Every row comes from one small tree of marks. Brackets hold a mark, then the marks that hang from it, in alphabetical order. Every link used is in the known rows. Which tree was each row made from?
In the rows, zero is written as 128.
Known rows
(X (F G (Q (B R))) P W): [107 139 164 146 107 150 104 114 135 120 132 146 144 119 155 166 138 140
 122  71 145  94 104 127 129 149 140 108 149 117 130 156 135  95 143 123
 224 153 163 128  76 129 162  50 161 114 140 134 102  98 105 134 161 106
 125 127  47 121 148  65 215 146 132 109  77 129  91 126 193 114  86  41
 244 157 115 135 133 141  96  91 130 131]
(P (X (F Q) W)): [121 125 158 121 142 151  99 120 163 134 158 177 123 108 108 132 143 112
 147  78 145 137 117 118 100 164 134 108 161 125 114 125 130 130 127 141
 196 129 130 131 110  71 118  85 121 120 165 164 117 115 129 120 151  79
 131 101  84 140 130  80 195 138 117  90  45 144 100 146 159 135  89  74
 162 134 156 138 137 134 131 106 130 141]
(X (F (G P) (Q (B R))) W): [ 99 136 156 156 102 147  93 142 142 141 136 143 110  96 146 164 144 151
 120  52 159 112 110 115 129 152 129 128 116 134 142 145 133 125 120 130
 212 163 145 136  77 128 131  73 175 137 109 132 132 104 101 134 124 101
 128 125  51 132 130  84 196 157 130 116  69 121 125 123 173 145  78  51
 215 157  95 120 134 157 110 106 124 122]
(G P): [143 139 132 120 134 139 124 137 148 145 126 123 116  94 105 126 139 121
 132 117 142 109 133 129  97  94 115 147 151 128 139 127 115 128  98 140
 150 167 151 138  95 138 123 110 149 138 115 131 142 123 127 108 101 108
 140 119 152 137 110 137 134 143 125 142 101 125 144 117 149 126  87 117
 111 149 106 126 134 152 111 127 106 103]
(P X): [157 130 150 113 148 139 127 129 168 138 143 163 117 113  96 119 128 102
 137 117 141 119 137 129 104 120 110 127 169 129 129 133 125 135 104 146
 148 130 132 126 129  97 115 110 122 124 145 148 121 125 148 117 133  98
 131 102 150 137 117 117 144 128 116 100 115 146 112 116 141 128 118  92
 118 116 165 127 133 142 119 103 115 128]
(X (F G) P W): [ 99 149 151 121 118 152 102  81 137 123 134 144 164 138 154 150 149  99
 127 111 124 108 128 131 122 141 144 123 182 109 113 136 130  91 135 124
 210 153 171 124  82 105 164  52 133 114 122 141  92  97 131 117 185 117
 148 127  70 122 148  62 207 151 126 109  60 148  95 113 176 102  90  86
 198 149 110 128 125 132 119 123 138 152]
(G (P (X (F Q)))): [145 117 128 114 150 160  97 121 163 132 153 152 116  97  91 135 142 110
 145  99 146 113 123 100  84 111 118 131 160 130 141 125 115 139 101 124
 179 139 136 139  87 104 107  94 142 134 141 149 135 129 124 110  97  83
 121  89 128 147 120 108 170 135 116 124  62 137 125 148 151 132  61  85
 133 154 133 119 141 137 109 124 116 110]
(B (G P) Q): [166 123 151 118  93 133 102 127 153 181 149  86  84  69 113 121  79 136
 121  98 134  92 103 117 112  73 111 162 126 130 147 145 157 116  86 113
 140 148 179 172 117 142 116  90 170 175  93 137 189 162 104 103  64 106
 177 125 175 181 121 165 147 132 123 138  98 142 189 112 145 159  99  96
  68 127 108  91 125 149 130 121 123  73]
(P (X W)): [130 140 158 109 146 127 123 132 163 142 135 165 111 104 106 109 142 102
 131 106 152 131 134 132 102 134 120 117 160 125 115 129 131 118 122 151
 166 142 144 128 113  91 115 105 115 127 154 155 121 118 148 114 154  89
 141 107 126 135 113 101 169 138 123  82  86 139 102 110 149 136 108  84
 125 109 149 143 122 152 129 106 124 137]
(R (B G)): [155 142 148  97 113 116 141 128 119 160 134  78  97  96 113 143 106 135
 122 113 146 113 127 130 122  98  94 154 128 103 137 141 176 126 113 128
 108 161 169 122 124 132 152 113 142 124 114 109 134 145 122 128 126 141
 149 139 145 167 141 150 139 144 153 123 135 137 201 106 145 137 126  93
 110 142 134 105 140 138 124 113 100 118]
(Q B (P (X (F G) W))): [132  98 142 129 121 135 114 119 149 132 130 161 112 121 149 136 120  92
  98  85 157 114 168 109 107 129 122 119 121 145 152 142 127 125 121 129
 181 125 157 142 107  95 135  75 170 141  97 137 141 141 132  95 144 109
 111 119 128 103 131 102 198 117 150 114  78 135  90 116 154 156 104  58
 186 111 132  95 139 194 127  63 131 142]
(F G (X P W)): [116 193 122 138 108 108 103 111 144 128 124 159 164 141 154 148 171 124
 111 127 143  99  98 131 135 141 142 148 168 115 114 128 147 102 110 135
 182 152 152 107  77 146 157  85 116 140 101 154 116 102 148 103 179 114
 139 135  94  96 130  93 189 159 120 110  72 132  91  95 189 121  87  80
 158 128 106 127  98 124  95 111 122 166]
(G (P (X (F Q) W))): [126 123 131 116 147 155 101 122 161 133 154 147 115  89  94 135 150 108
 142  88 147 123 116 111  86 123 124 122 161 120 134 114 115 129 114 135
 190 143 143 140  77  98 110  89 135 132 148 154 137 126 124 106 112  74
 124  92 104 148 116 101 184 148 117 108  49 131 121 144 157 134  57  85
 135 144 116 130 127 147 122 132 128 118]
(B G): [149 135 131 114 102 126 136 127 133 160 134 100 112 109 121 122 114 131
 123 113 137 116 134 128 106  87 117 141 144 127 129 151 153 126  99 134
 118 147 155 131 126 129 137 110 151 142 112 120 145 147 132 119 118 123
 169 131 150 160 134 152 143 144 137 117 131 147 166  98 149 150 134 109
 110 122 140 110 132 152 125 108 116 106]
(Q (B R) P): [134 104 140 142 106 118 141 164 131 145 100 133  94 103 135 138 107 138
  93 103 173 103 152 134 111  98 112 118 115 145 163 164 147 139 109 129
 139 152 168 137 130 130 140 100 206 132  93 103 138 132 122 110 130 121
 128 140 163 116 116 121 154 114 152 140 142 133 129 113 167 157 132  61
 173 129 133 103 158 206 113  49  96 109]
(F (Q (B G R) (P X))): [158 110 119 134  95 120 133 162 144 146 141 140  94  93 107 150 103 150
 109  77 168  98 118 132 101  87  97 113 110 146 162 154 160 144 115 122
 164 122 153 135 119 136 129  95 191 141 136 123 158 159 113 117  99  93
 115 112 133 132 122 138 174 120 151 123 119 123 135 127 178 173 115  32
 159 130 160 109 158 188 102  64 105  95]
(F G (Q P) (X W)): [110 182  99 163  98 111  86 133 162 148 136 175 148 141 152 177 169 160
 130  82 146 117  97 135 120 159 133 156 111 140 115 123 160 137 103 139
 212 140 142 118  83 134 142  93 132 164  88 164 144 132 108  90 162  90
 125 124  74  79 129 117 197 147 131 136  58 106  98 117 187 152  81  46
 171 138 108 119 125 151 113 111  99 165]
(G (P (X (F (Q (B R))) W))): [128 123 142 117 137 147 110 146 145 136 141 151 102  77 103 131 141 122
 125  81 168 108 114 106  93 112 123 116 138 124 151 129 118 127 117 137
 179 144 142 139  83 110 106  94 165 130 146 142 133 121 128 120  99  84
 120 102 112 155 118  88 180 143 125 104  62 130 129 144 161 144  65  63
 159 141 123 123 131 167 112 102 124 109]
(X (F (Q B)) P W): [112 125 169 126 118 154  98 106 125 125 135 139 133 106 141 136 134 132
 142  84 140 117 117 128 111 161 154  93 162 101 134 144 122 105 152 144
 221 149 155 143  87 108 160  51 153 105 171 140 105 100  98 120 164  91
 120 120  54 129 156  79 218 155 139 114  65 140  92 146 186 111  77  73
 228 164 136 163 127 132 105  91 131 132]
(G (P X)): [152 130 133 111 156 143 126 131 160 139 141 145 111  94  84 126 136  97
 132 121 149 111 132 117  88  90 105 143 165 132 138 125 116 131  95 134
 152 146 147 135  91 121 111 110 140 138 132 137 143 132 143 102  95  96
 132 101 159 142  97 119 138 135 119 120  95 128 126 123 140 138  77 102
  97 129 130 120 135 155 114 121 116 112]
(R (B G (Q F P))): [158 128 140  90  93 107  98 119 133 159 161  87  89  95 124 164  60 133
 100 100 138  97 129 113 130  83 104 155 110 109 145 160 213 134 115  96
 122 154 197 168 133 110 155  85 183 150  90 134 179 180 107  93 124 140
 155 147 172 155 147 155 157 120 145 147 121 152 192 110 132 160 122  62
  88 135 128  80 152 161 126 101  99 122]
(Q (B R) (P X)): [152  98 137 127 120 115 133 162 147 134 117 157  97  98 118 129 106 111
  93 109 176  96 147 123 100  91  97 109 123 143 168 159 145 140 111 122
 140 130 161 137 135 113 129 100 193 137 114 116 138 144 140 111 124 104
 117 117 170 119 107 107 166 110 143 117 130 133 115 116 164 164 128  49
 160 108 152  97 153 208 113  51 107 112]

Which tree is each row?
[105 119 151 127  98 145 105 143 126 153 137 113  96  75 134 141 131 157
 125  52 165 119 109 112 112 137 139 115 122 119 140 145 137 120 127 136
 188 156 149 145  94 109 124  81 170 128 134 133 133 118 104 135 112  90
 144 122  65 165 144  95 199 155 141 108  68 133 147 141 176 155  85  70
 187 156 117 127 142 161 119  97 126 108]
(X (F (Q (B (G P) R))) W)
[151 114 114 128 100  99 113 138 148 116 151 169 109 129 145 174  96 104
  61  95 179  61 176  98 134  94 105 119 122 154 170 183 171 159 124  83
 131 133 177 135 120 105 149  92 210 154  77 124 154 166 155 103 140 144
 119 137 163  91 117 104 171 119 128 122 140 146  84  82 144 174 133   8
 168 103 144  68 161 206  85  58 109 130]
(Q (B R) (F G) (P X))
[131 138 128 159 104 118 117 157 167 137 140 164 111 110 123 174 126 138
 112  58 166  95 116 137 122 123 101 126  97 163 152 158 158 137 117 125
 203 139 151 131  95 147 140  83 182 156 103 128 148 131 112 110 134 107
 102 114 104  91 114 117 178 119 141 114 109 101  99 105 169 155 105   4
 196 116 132 112 153 188 100  81 108 123]
(F G (Q (B R) (P (X W))))
[134 189 103 163 112 123  89 138 169 139 149 161 143 122 126 176 171 166
 135  92 144  95  78 112 124 138 119 176 128 145 130 127 130 147  83 129
 189 150 124 115  67 171 130 107 138 168  90 155 152 122 104 112  98 101
 119 112  91  96 120 141 164 161 114 147  82 106 120 120 175 137  66  67
 139 154 103 111 127 117  84 132  96 134]
(F (G P) Q X)
[160  78 119 115 106 132 120 114 137 143 142 130 101 111 132 126  91  98
  93 101 160 100 165 101  94  91 105 113 125 140 164 155 135 135 106 119
 141 104 160 149 118  98 133  80 181 145  97 118 150 176 131  98 109 108
 123 113 163 131 139 130 198 119 157 126  96 150 134 120 160 172 113  70
 149 116 154  78 146 194 120  60 129 107]
(Q (B G) (P (X F)))
[168 106 128 128 104 126 123 142 148 149 154 136  99  98 110 137 100 141
 118  82 156 103 125 129  94 102 102 123 108 148 154 154 147 150 113 130
 170 123 146 144 114 133 134  89 169 153 129 124 169 166 106 108 100  96
 109 104 135 127 128 155 181 121 149 128 104 120 125 120 165 160 111  51
 159 125 160 121 154 173 105  70 114  98]
(F (Q (B G) (P X)))
[153 130 159 106 119 112  97 129 141 145 150 112  94 107 120 164  79 138
 114 104 145 106 140 126 135 119 115 145 117 106 140 160 195 142 121 102
 141 156 190 158 129 103 150  80 171 142 102 147 166 152 100  96 142 140
 154 149 164 135 144 139 154 116 133 156 120 146 171 120 132 141 118  62
 109 143 127  91 151 150 125 102  84 134]
(R (B (Q F P)))
[150 129 144 113  70 106  96 149 145 170 157 102  82  82 123 149  68 155
  93  88 157  74 109 118 144  80 119 136 127 127 150 182 197 138 110  79
 108 146 184 164 155 112 129  95 206 157 104 149 167 163 128 130 102 127
 199 153 166 178 134 132 154 134 109 112 139 174 189 104 148 171 146  47
  92 118 147  76 146 166 119  97 106  93]
(B G (Q F) R)
[143  82 127 106 103 127 116 118 130 142 134 131 101 105 142 118  96  94
  93  90 166 111 162 102  91  99 118 109 122 134 153 144 143 124 118 132
 157 119 165 148 113  86 135  77 173 146 103 127 151 166 135  95 124 105
 128 111 141 130 137 122 210 122 157 107  72 149 120 118 161 178 108  68
 154 109 141  96 140 205 133  64 144 116]
(Q (B G) (P (X F W)))
[128 157 125 134  83 107 109 175 124 162 125 124  91  78 130 134 141 186
 104  77 184  99  74 114 119 127 136 127 108 120 157 138 150 131 108 144
 162 156 135 129  95 156 117 118 170 153 126 139 152 123 108 131 101  87
 127 132  91 140 126 123 193 173 135 115  80 120 145 129 195 165  84  59
 155 140 125 134 109 158  96  80 120 114]
(F (Q (B (G P) R)) (X W))
[146 135 148 118 105  92 107 166 117 136 128 142  99 109 155 143 122 158
  70 107 185  78 140  85 152 135 140 119 136 125 159 179 139 157 120 120
  92 155 137 127 127 117 132 123 195 134 106 142 142 123 139 140 129 129
 143 161 143 129 127 109 165 169 120 131 148 171 119 106 163 158 140  63
 154 127 147 107 135 164  75  53  97 128]
(Q (B R) (F X))
[154 116 112 107 113 147 108 111 152 149 161 112 112  89  96 130 120 120
 132  97 145 103 112 102  82  81 101 139 151 128 145 127 141 136  98 118
 151 132 154 140  89 120 111  98 152 149 125 127 152 168 129 111  80  96
 141  98 136 169 133 141 171 141 128 115  74 144 161 134 160 158  78  83
 107 139 137 102 135 137 116 127 128  86]
(B (G (P (X (F Q)))))
[143 113 121 128  67 109 111 150 149 178 128 103  89  86 122 142  70 146
 103  97 148  86 106 141 113  61 102 138 113 135 151 161 203 124  96  97
 142 139 195 167 152 123 134  85 198 165  87 132 165 170 121 105  97 111
 188 142 180 167 119 131 163 104 132 129 116 156 195 123 169 174 132  51
 102 116 136  64 156 188 138  89 105  90]
(B G (Q P) R)
[165 147 147 155 125 139 113 144 169 136 155 153 112  95 111 163 137 138
 122  71 153  86 108 114 124 108  92 150 118 158 157 142 123 140 107 131
 190 149 134 128  72 176 122  93 165 164 104 120 166 129 109 123  81 109
  89 105 105 113 112 140 154 134 125 131 112  95 103 100 146 139  77  42
 167 128 122 125 137 145  77 105 119  98]
(F (G (P X)) (Q B))
[148 103 131 113  87 131  87 109 159 164 161 124 100 101 122 127  75 112
 111  91 139 109 125 115  97  97 117 137 128 124 134 141 172 118 100 102
 171 113 179 177 128  79 124  63 163 168 103 159 177 178 119  79 112  96
 173 117 160 160 138 123 204 107 130 116  60 160 155 130 158 175 105  66
 105 111 134  73 137 173 155  99 137 118]
(B G (Q (P (X F W))))
[167 125 143 124 110 137 124 143 144 152 159 123  91  76 103 126 113 152
 120  81 154 101 109 115 105 103 103 128 117 140 160 146 130 139 104 143
 159 145 135 139  96 154 120 104 170 152 139 123 170 143 102 123  83  99
 114 106 124 144 122 163 156 143 138 123 113 116 137 116 157 153  98  65
 143 135 146 139 137 154  92  93 121  90]
(F (Q (B (G (P X)))))
[125 121 141 107 149 149 104 116 156 136 144 148 121  89 109 120 149  92
 131 102 151 117 132 108  87 119 119 127 172 119 133 114 118 123 107 136
 171 143 150 145  82  85 108  99 136 133 137 153 127 126 147  97 112  84
 132 102 125 148 114  91 177 140 122 107  49 135 121 137 151 136  64  98
 121 136 117 119 125 151 131 128 133 123]
(G (P (X F W)))
[122 117 142 141 102 120  89 145 180 150 137 165 104 100 123 160  96 125
 111  81 157  98 118 136 120 117 116 130 130 139 138 150 178 120 108  96
 190 121 177 162 139  88 126  70 180 156  96 164 141 130 128 100 132 103
 165 123 147 138 117  74 185 103 114 115  78 152 135 131 162 164 108  28
 139 124 126  63 149 179 143  86 110 129]
(B (Q (P (X (F G) W))) R)
[121 118 160 122 103 151 106 103 117 130 140 121 129 100 141 129 124 130
 131  88 139 108 108 120 109 137 148  95 154 104 133 145 131  98 143 137
 206 147 164 142  83 120 161  54 151 109 161 135 120 113  98 123 153  95
 133 120  58 145 159  90 226 151 143 116  61 144 111 134 190 120  79  78
 212 158 132 155 126 141 101  95 142 122]
(X (F (Q (B G))) P W)
[ 98 110 150 140 103 142 104 147 132 144 126 145 109 103 143 147 133 151
 127  57 160 128 123 126 109 158 143  96 115 126 139 153 143 132 136 138
 208 145 149 148 109  90 138  67 177 117 136 144 127 115  98 119 151  85
 136 130  68 130 145  85 207 134 142 122  63 137 123 148 181 150  96  51
 218 155 125 130 154 172 132  82 112 134]
(X (F (Q (B R) P)) W)
[ 97 144 141 147 118 159  87 119 156 136 145 145 139 114 137 166 158 140
 140  60 135 124 108 119 113 158 135 138 131 134 118 132 131 121 116 131
 222 165 145 139  72 116 129  71 141 141 112 147 128 110 104 122 136  94
 140 117  54 130 137  92 197 152 124 118  48 120 125 135 162 135  63  64
 186 158  94 126 134 136 127 135 124 136]
(X (F (G P) Q) W)
[161 152 128 128  94 114 101 132 117 141 136 133 121 110 128 134 130 166
 118 109 149  91  74 115 114 121 138 130 148 117 143 146 131 128 110 142
 165 131 135 119  94 166 151  91 151 139 140 134 144 127 100 126 116 105
 117 119 107 125 149 142 194 162 139 139  99 134 117 119 201 136  93  76
 170 152 154 144 116 123  67  82 114 109]
(F (Q (B G)) (X P))
[127 151 158 122  98  97  76 148 144 146 140 141 106  99 131 150 102 154
 103 104 156  76  92 118 147 125 146 126 155 110 136 166 179 124 128  91
 152 151 176 156 140 100 143  91 181 142 125 172 136 120 127 119 152 111
 181 160 141 141 124  82 182 146 100 120 102 173 130 117 170 137 117  47
 122 136 133 105 129 146 103  87 101 137]
(B (Q (F (X P W))) R)
[153 121 156 126  84 114 152 171 127 164 117  98  79  86 127 122 106 154
  85  93 174  93 133 122 132  88 102 122 113 133 164 174 146 129 108 132
 107 155 149 129 143 152 132 117 196 134 104  98 144 134 129 147 101 126
 153 150 150 166 128 136 145 144 147 117 165 147 170  97 162 159 140  77
 146 119 146 104 135 181 104  59 114  83]
(Q (B G R))
[153 110 122 123  82 114 107 148 167 175 146 125  85  81 105 136  67 132
 104 100 153  85 109 133 112  65  99 136 119 133 154 157 197 127  94  92
 139 117 189 165 157 108 125  86 191 163 100 137 162 176 133  98  93 108
 179 122 182 167 122 125 167  97 123 110 105 163 178 127 162 175 123  40
  93 111 144  54 146 188 142  86 117  95]
(B G (Q (P X)) R)
[134 159 161 137  96 104  67 127 161 155 157 151 116 121 150 152 109 150
 110  90 139  96 114 106 157 151 149 158 130 132 129 159 168 132 108 103
 158 148 158 157 123 105 135  90 158 170  83 191 176 133 111 104 143 124
 172 151 130 120 133 116 173 156 102 131  89 162 122  97 139 144 121  61
 115 119 114 105 118 133 108 108 114 154]
(B (Q (F G (X W))))
[ 92 133 132 151 108 149  92 114 156 138 143 159 143 138 151 167 149 130
 141  60 134 133 132 128 116 164 140 131 124 138 112 138 145 125 121 129
 225 141 156 137  91  97 142  54 141 132 105 155 132 122 100 105 170  99
 134 121  50 110 142  91 203 135 130 124  46 125 111 135 173 140  93  54
 207 154 110 119 144 152 130 117 115 152]
(X (F G (Q P)) W)
[158 108 148  95 107 123 100 106 142 163 158  96  90  92 113 154  71 121
 110 102 140 109 124 118 111 100  97 152 116 109 138 143 190 127 107 101
 141 130 197 160 134  98 144  75 164 142 104 132 158 172 111  94 114 121
 146 124 160 163 153 133 173 109 137 132  87 151 196 131 144 156 101  67
  95 139 134  67 147 146 147  99 110 119]
(R (B G (Q (P (X F)))))
